(in the rows, 128 means zero)
Known rows, with every step that occurs
dalu -> fovufeg -> puna -> gogad -> surizef: [134 166  86  75 190  94 111  80  74 103 114  91  87 137 121 105 160 107
  65 129 147]
fovufeg -> surizef -> gogad -> puna: [ 89 112 137 109 116 165 144 120 115 140  85 143 126 111  63 135 143  96
  95  70 105]
gogad -> surizef -> fovufeg -> puna: [139 161  35  82 132  80  93  99 100  91  94 140  73 108 120 122 150  94
  76 141 155]
lupitu -> fovufeg: [147 164 125 127 144 107 134 147 136 163 131 149  96  81 141 147 114 111
 126 122 119]
surizef -> gogad: [107 122 166 143  87 137 137 115 137 122  73 117 111 156  85 131 123 131
 123 112 114]
lupitu -> fovufeg -> surizef -> gogad -> dalu: [104 163 100 127 102 141 187 130 142 188  92 131  83  63 138 140 147 114
 108  76  88]
surizef -> fovufeg -> lupitu -> gogad: [126 138 210 122 106  94 173 163 131 101  64 150 100 131 134 127 137 108
 156 126 154]
puna -> gogad -> dalu -> fovufeg: [133 153 126 122 173 127 165 120 146 138  92 105  93 126 169  95 145 140
 113 134  96]
puna -> fovufeg -> lupitu -> gogad: [141 129 180 123 149 119 203 151 105 136 129 133 118 122 130 128 138  95
 125 144 165]
gogad -> dalu -> fovufeg -> puna: [143 128  51  93 159 106 134 101 152 111  61 136  80  70 162 123 154  89
  69 124 138]
fovufeg -> surizef -> gogad -> dalu: [ 84 122 102 127  85 161 184 115 134 153  88 111 116 111 125 124 160 132
 110  85  93]
fovufeg -> dalu: [116 131  70 137 132 143 125 139 114 136 134 124 109 104 161 140 152 126
 150 130 124]
lupitu -> fovufeg -> puna: [145 174  85 100 126  96 112 111 123 145 116 155  96  62 136 149 131  88
  68 111 135]
lupitu -> fovufeg -> dalu -> gogad: [138 177 107 137 122 124 116 174 121 195 118 151  65  67 157 176 165 118
 146  73 101]
puna -> fovufeg -> dalu -> gogad -> surizef: [150 150  26 120 175 136 125 150  69 176 163 118  61 103 142 148 184 110
 125 116 125]
dalu -> gogad -> surizef -> fovufeg: [146 158 119 109 128  92 104 153 112 135  93 136  59 135 111 136 158 126
 133  99 122]
dalu -> gogad -> surizef -> fovufeg -> lupitu: [147 133 170 106 110 111 134 156  78  97  83 134  53 132 133 130 183 125
 143 115 156]
lupitu -> gogad: [109 148 175 141 129 106 170 150 148 150 110 128 139 127  97 139 102 131
 140  94 133]
gogad -> surizef -> fovufeg -> lupitu: [143 125 129 105 135 105 149 138  81  69 101 130  68 121 150 112 158 114
 147 166 172]
puna -> gogad -> surizef -> fovufeg: [129 183 111 107 147 102 122 120  95 118 129 112  90 166 133  95 141 144
 123 147 112]
gogad -> puna: [127 113 128 121 153 145 135 136 132 126 104 165 119  91  94 125 113 115
 106 109 123]
lupitu -> fovufeg -> dalu -> gogad -> surizef: [137 180  73 133 152 113 130 169  88 187 137 130  39  58 144 165 161 129
 146  77 121]
puna -> fovufeg -> surizef -> gogad -> dalu: [116 132  55 111 123 162 184 111 125 175 119 120 104 110 137 120 170  96
  84 118  94]
gogad -> puna -> fovufeg: [157 120  79 106 191 145 137 133 122 148 134 173 111  86 104 123 119  80
  81 141 123]

Rows
[ 89 124 138 116  94 151 137 112 111 142 107 108 135 148  97 137 160 110
 119  86 110]
fovufeg -> surizef -> gogad
[126 122 170 123 127 150 124 154 131 151  86 169 104 103  80 145 138 125
 105  55 107]
dalu -> gogad -> puna
[109 138 111 108 186 106 199 152 162 172  91 116 110  77 152 134 149  94
 137  81 122]
lupitu -> gogad -> dalu -> fovufeg -> surizef
[143 149  76 108 152  90 117 134 114 109 112 131  76 122 131 119 132 118
 135 150 140]
gogad -> surizef -> fovufeg
[111 164 136 112 112 128 143 129 120 177 110 127 104  99 109 154 145  92
 115  85 100]
lupitu -> fovufeg -> surizef -> gogad
[132 211 119  97 116 107 118  96 101 154 128 138 110 107 139 126 139 116
  58 107 110]
lupitu -> fovufeg -> puna -> gogad
[126 171 122 124 156  68 159 156 135 131  94 130  84 126  98 126 107 120
 146 116 142]
lupitu -> gogad -> surizef -> fovufeg
[123 191  68  96  89 111 129  89 135 119  71 144  94 125 167  94 162 130
  58 127  94]
surizef -> fovufeg -> puna -> gogad -> dalu
[112 103 134  91 175 142 129 124 128 130  52 135  97 103  74 139 152  58
 103  83 112]
dalu -> fovufeg -> surizef -> gogad -> puna
[129 139 134 125 134 120 128 141  96 147 130 113  90 132  98 136 151 147
 128  81 131]
dalu -> gogad -> surizef
[107 170  87 110  93 139 156  81 115 129 108 121 122 117 153  96 157 154
  53 108 105]
fovufeg -> puna -> gogad -> dalu
[128 120  55 133 153 169 141 132 115 148  86 157  75  89  91 138 141  78
  97 129 103]
surizef -> gogad -> puna -> fovufeg -> dalu
[160 130 121 109 163 148 124 155 121 173 117 179  97  99  88 142 146  88
  82  92 107]
dalu -> gogad -> puna -> fovufeg
[117 172  62 131 156  81 153 167 117 136  99 126  64 101 131 138 132 119
 169 120 138]
lupitu -> gogad -> surizef -> fovufeg -> dalu
[152  95 179 108 169 119 143 137 108  81  82 121  91 117 160 126 163  87
 144 156 168]
dalu -> fovufeg -> lupitu
[123 122  87 112 117 113 144  90 160 105   7 124  59  93 113 125 151  92
  62 110 121]
surizef -> gogad -> dalu -> fovufeg -> puna
[160  93 134 105 168 159 168 138  87 111 122 170 103  84 129 116 146  77
  92 158 157]
gogad -> puna -> fovufeg -> lupitu
[131 153  15 118 155 106 111 145  99 115 118 129  57 100 161 130 158 114
 157 153 134]
gogad -> surizef -> fovufeg -> dalu
[116 154  99  92 184 139 164 114 121 159 126  99 116 121 183 103 181 116
 109 108  93]
puna -> gogad -> dalu -> fovufeg -> surizef
[124 146 100 109 163  81 176 123 173 131  42 136  84  68 130 130 132  94
  81  95 141]
lupitu -> gogad -> dalu -> fovufeg -> puna
[141 124  51  80 195 157 137 129  97 167 169 162 135  81 122 129 156  56
  76 117 120]
gogad -> puna -> fovufeg -> surizef
